In the rows, zero is written as 128.
Known rows, with every step that occurs
L -> E: 112 104 86 108 116 116 109 145 173 153 115 102 149 144 178 142 138 106 100 152 100 107 114 136 122 131 53 157 116
C -> S -> A -> X -> Q -> E -> D -> K -> R: 99 67 130 123 111 125 96 108 138 106 109 101 126 95 145 157 131 61 121 95 110 134 116 124 140 112 101 94 124
Q -> E -> D -> K -> R: 92 88 111 132 124 120 107 137 157 126 110 107 135 119 147 151 129 91 109 132 112 133 111 124 137 126 81 131 116
K -> R: 104 105 79 100 101 118 115 145 180 133 118 99 126 128 154 158 128 114 104 141 103 119 126 130 134 126 79 144 114
Y -> E -> Q: 115 95 93 116 130 118 114 145 174 147 119 98 162 134 152 148 133 121 105 137 95 116 104 128 116 115 64 151 115
Y -> E -> D -> K -> R -> X -> C -> S -> Q: 119 64 144 105 123 105 112 137 131 95 121 81 187 134 139 155 139 46 118 93 95 130 119 121 145 114 117 129 128
D -> K -> R -> X: 100 100 102 110 100 110 110 136 166 121 125 102 111 111 137 143 127 79 107 117 100 127 116 113 135 113 77 135 122
Q -> E -> D -> K -> R -> X -> F: 87 91 135 125 124 105 111 144 146 119 124 113 127 94 144 141 120 70 104 120 116 124 120 111 143 126 94 130 116
Q -> E -> D: 103 79 90 128 127 111 109 149 163 130 112 110 134 133 172 140 131 104 106 153 104 119 124 125 123 131 70 148 105
Y -> E -> D -> K -> R -> X -> C -> S: 116 79 136 99 117 91 110 145 128 106 125 78 172 120 123 146 137 44 116 98 101 128 129 120 151 111 108 145 125
S -> A -> X: 121 74 57 113 93 128 96 120 169 120 117 118 125 120 170 142 131 88 106 127 97 115 118 121 118 106 45 139 117
Y -> E -> D -> K -> R -> X -> C: 112 86 123 112 123 106 113 152 135 117 124 92 176 120 135 147 127 59 112 109 101 129 124 119 141 106 95 149 126
C -> S -> F -> X -> Q -> E: 111 80 128 112 115 97 101 156 167 132 121 97 108 123 165 141 139 86 111 138 99 108 97 128 133 138 108 144 102
S -> Q -> E -> D -> K: 101 66 113 145 133 129 104 132 159 121 109 116 156 148 177 146 137 90 110 136 100 128 97 123 116 123 76 124 116
Y -> E -> D -> K -> R -> X: 108 89 110 122 132 113 115 141 139 112 120 98 150 118 129 143 127 74 106 115 106 131 118 114 136 102 78 145 123
E -> D -> K -> R -> X: 94 86 105 122 112 118 114 128 150 110 124 102 111 126 137 147 123 74 107 112 104 132 129 113 136 114 85 125 120
K -> R -> X -> C: 110 95 100 90 91 99 116 157 168 123 128 94 131 112 151 151 123 79 112 126 92 117 137 122 141 128 99 147 116
E -> D: 106 85 76 118 117 119 114 139 163 128 120 105 131 157 169 149 128 106 102 143 103 118 138 126 121 121 72 144 110
K -> R -> X -> C -> S -> F: 118 80 120 86 97 92 108 159 163 109 128 78 125 116 150 149 137 65 106 117 87 112 139 117 151 141 120 148 118
C -> S -> F -> X: 121 78 94 103 101 102 99 143 168 122 126 97 103 150 153 140 144 81 102 132 99 108 104 125 137 132 82 159 104
X -> R: 109 108 93 92 108 111 113 142 173 138 121 101 162 136 165 151 127 110 103 129 96 112 145 131 126 127 88 135 112
C -> S -> Q -> E -> D -> K -> R -> X -> F: 95 70 157 117 124 104 110 129 142 95 120 102 138 109 148 149 132 58 110 105 110 126 114 114 146 135 117 110 117
A -> X -> R -> K -> D: 111 108 110 98 104 116 115 134 153 118 127 108 153 93 135 153 123 77 110 102 89 119 139 124 141 131 81 125 121
R -> K -> D: 105 98 97 116 111 115 118 154 156 130 125 103 141 117 145 154 130 98 103 133 95 107 120 120 134 128 67 159 118
K -> D: 108 97 81 110 111 110 110 156 166 131 121 101 157 138 151 156 130 106 105 142 90 114 129 129 133 124 55 146 111
Q -> E -> D -> K -> R -> X -> C -> S -> F: 104 63 152 118 120 94 100 151 139 102 120 86 133 107 142 142 139 43 111 108 96 125 124 112 153 141 121 136 121
L -> E -> D -> K -> R -> X: 96 93 118 124 124 121 112 127 142 124 118 100 127 128 146 145 128 69 104 116 107 127 120 122 138 124 72 130 126

Rows
102 48 141 119 108 99 96 134 121 99 116 93 143 100 138 148 135 39 117 94 105 122 122 112 151 122 102 131 120 : Q -> E -> D -> K -> R -> X -> C -> S -> A
104 104 120 104 105 108 118 146 140 126 132 109 146 113 127 157 121 80 109 106 98 109 119 126 147 133 89 145 109 : F -> X -> R -> K -> D
102 109 102 93 101 102 120 151 169 125 132 106 118 103 152 148 118 93 99 129 107 110 135 116 141 128 93 142 113 : K -> R -> X -> F
118 58 129 117 107 111 94 119 154 104 116 104 161 129 164 144 146 39 126 106 91 137 107 129 133 127 94 109 120 : A -> X -> C -> S -> Q -> E -> D -> K
106 96 88 100 101 106 118 146 171 120 124 100 105 111 146 146 124 94 106 130 97 119 131 117 135 124 81 142 114 : K -> R -> X
95 79 152 127 123 113 101 137 144 118 118 94 109 125 142 154 133 69 113 111 111 128 98 127 149 133 125 119 112 : C -> S -> F -> X -> Q -> E -> D -> K -> R
112 88 94 129 135 119 107 141 148 132 118 103 177 151 153 141 136 91 103 133 106 123 112 124 121 99 61 155 121 : Y -> E -> D -> K
119 66 91 92 88 103 97 142 153 125 121 90 164 140 168 154 142 79 109 122 96 100 131 127 133 120 85 156 116 : X -> C -> S -> A
121 85 100 82 80 87 103 148 162 129 133 93 131 144 148 146 140 63 118 121 98 111 113 135 143 129 90 157 103 : F -> X -> C -> S
91 88 126 122 127 107 124 150 152 118 117 101 109 99 159 151 113 95 114 132 103 126 137 119 133 131 114 119 110 : K -> R -> X -> Q -> E -> D
107 100 96 99 104 97 115 152 170 131 135 111 124 118 166 136 122 90 97 136 102 104 133 113 126 122 77 153 110 : R -> X -> F
110 57 110 119 114 115 100 118 144 108 110 105 125 109 169 146 132 75 118 116 104 121 129 125 127 118 89 112 112 : C -> S -> A -> X -> Q -> E -> D
109 68 122 97 84 101 98 132 141 107 125 88 144 110 136 152 136 47 114 90 98 115 123 113 148 112 97 136 127 : D -> K -> R -> X -> C -> S -> A
100 64 139 130 120 115 109 141 147 105 116 105 157 117 160 152 127 58 120 113 94 133 112 118 137 131 110 119 121 : S -> Q -> E -> D -> K -> R -> X -> C
124 70 108 90 86 102 105 140 164 119 129 96 148 159 164 155 142 65 120 118 92 113 103 137 136 131 101 141 106 : F -> X -> C -> S -> Q
104 98 125 115 132 109 116 145 137 117 128 104 163 112 136 144 121 72 99 112 116 121 123 113 141 105 90 146 123 : Y -> E -> D -> K -> R -> X -> F
87 95 125 120 115 121 120 130 149 119 126 98 113 125 146 156 115 82 111 108 104 132 136 116 132 110 111 108 124 : E -> D -> K -> R -> X -> Q
125 72 70 103 84 121 95 132 166 125 122 112 151 122 174 147 131 73 112 121 92 112 125 125 125 111 62 143 119 : S -> A -> X -> C
128 89 90 78 78 95 101 135 175 122 128 93 137 123 154 143 143 60 119 118 87 121 133 133 137 125 83 137 115 : A -> X -> C -> S
112 88 139 99 110 102 109 146 136 113 131 92 141 120 126 155 135 66 103 98 94 104 121 122 157 146 109 147 112 : C -> S -> F -> X -> R -> K -> D
100 70 145 134 127 108 97 138 144 124 122 100 113 139 156 142 138 66 111 119 107 122 95 124 135 128 111 128 109 : C -> S -> F -> X -> Q -> E -> D -> K
93 80 120 132 123 108 110 139 148 112 116 108 112 101 139 140 126 72 111 121 106 133 115 112 137 123 82 130 115 : Q -> E -> D -> K -> R -> X
113 65 136 110 104 116 99 119 153 97 113 98 156 114 149 156 141 42 128 99 95 144 109 133 147 133 109 100 123 : A -> X -> C -> S -> Q -> E -> D -> K -> R
130 68 112 96 96 100 98 138 176 111 116 102 156 113 174 143 147 59 125 126 83 125 108 133 131 139 92 125 113 : A -> X -> C -> S -> Q -> E
122 80 103 92 100 99 100 158 171 129 126 82 152 148 171 148 146 82 102 135 87 104 131 128 136 138 102 160 116 : X -> C -> S -> F
91 84 138 142 130 127 105 143 150 129 118 108 113 125 154 155 123 84 110 123 111 128 94 125 139 129 113 123 113 : S -> F -> X -> Q -> E -> D -> K -> R
109 49 147 121 117 95 103 136 141 100 120 97 156 130 163 139 142 40 121 108 90 127 113 116 132 130 106 124 117 : R -> X -> C -> S -> Q -> E -> D -> K
117 50 127 112 109 99 103 142 145 109 119 101 150 150 166 150 140 58 124 123 99 120 102 135 139 141 106 136 99 : F -> X -> C -> S -> Q -> E -> D
92 76 142 133 130 118 113 136 148 107 120 117 143 109 161 150 122 72 107 116 110 126 110 112 136 130 104 114 118 : S -> Q -> E -> D -> K -> R -> X -> F
91 103 135 119 114 105 113 148 166 132 119 103 117 84 148 145 123 84 116 123 100 128 108 115 132 119 103 120 120 : D -> K -> R -> X -> Q -> E
133 79 95 88 90 102 95 143 177 119 126 90 135 128 166 141 146 61 109 123 83 115 130 127 137 134 92 143 119 : A -> X -> C -> S -> F
122 61 95 94 80 99 94 138 146 122 128 98 141 144 155 150 139 61 114 112 102 102 109 129 141 118 81 158 106 : F -> X -> C -> S -> A
119 77 91 97 91 118 101 117 162 118 120 99 125 118 167 151 134 82 114 111 96 114 128 126 123 108 84 116 119 : C -> S -> A -> X -> Q
85 99 131 130 127 124 113 140 156 134 113 102 137 118 157 160 122 99 114 128 110 132 117 128 132 122 108 114 119 : X -> Q -> E -> D -> K -> R
124 72 114 93 100 87 104 159 164 115 131 83 129 130 164 136 142 62 105 125 82 105 137 114 137 136 104 158 116 : R -> X -> C -> S -> F
95 74 115 137 116 139 99 114 145 116 109 116 131 96 157 157 120 77 118 107 110 134 112 123 131 108 89 98 124 : S -> A -> X -> Q -> E -> D -> K -> R
101 71 147 107 108 87 105 143 138 106 122 88 134 102 131 143 136 41 120 104 101 131 126 117 154 131 111 129 117 : Q -> E -> D -> K -> R -> X -> C -> S
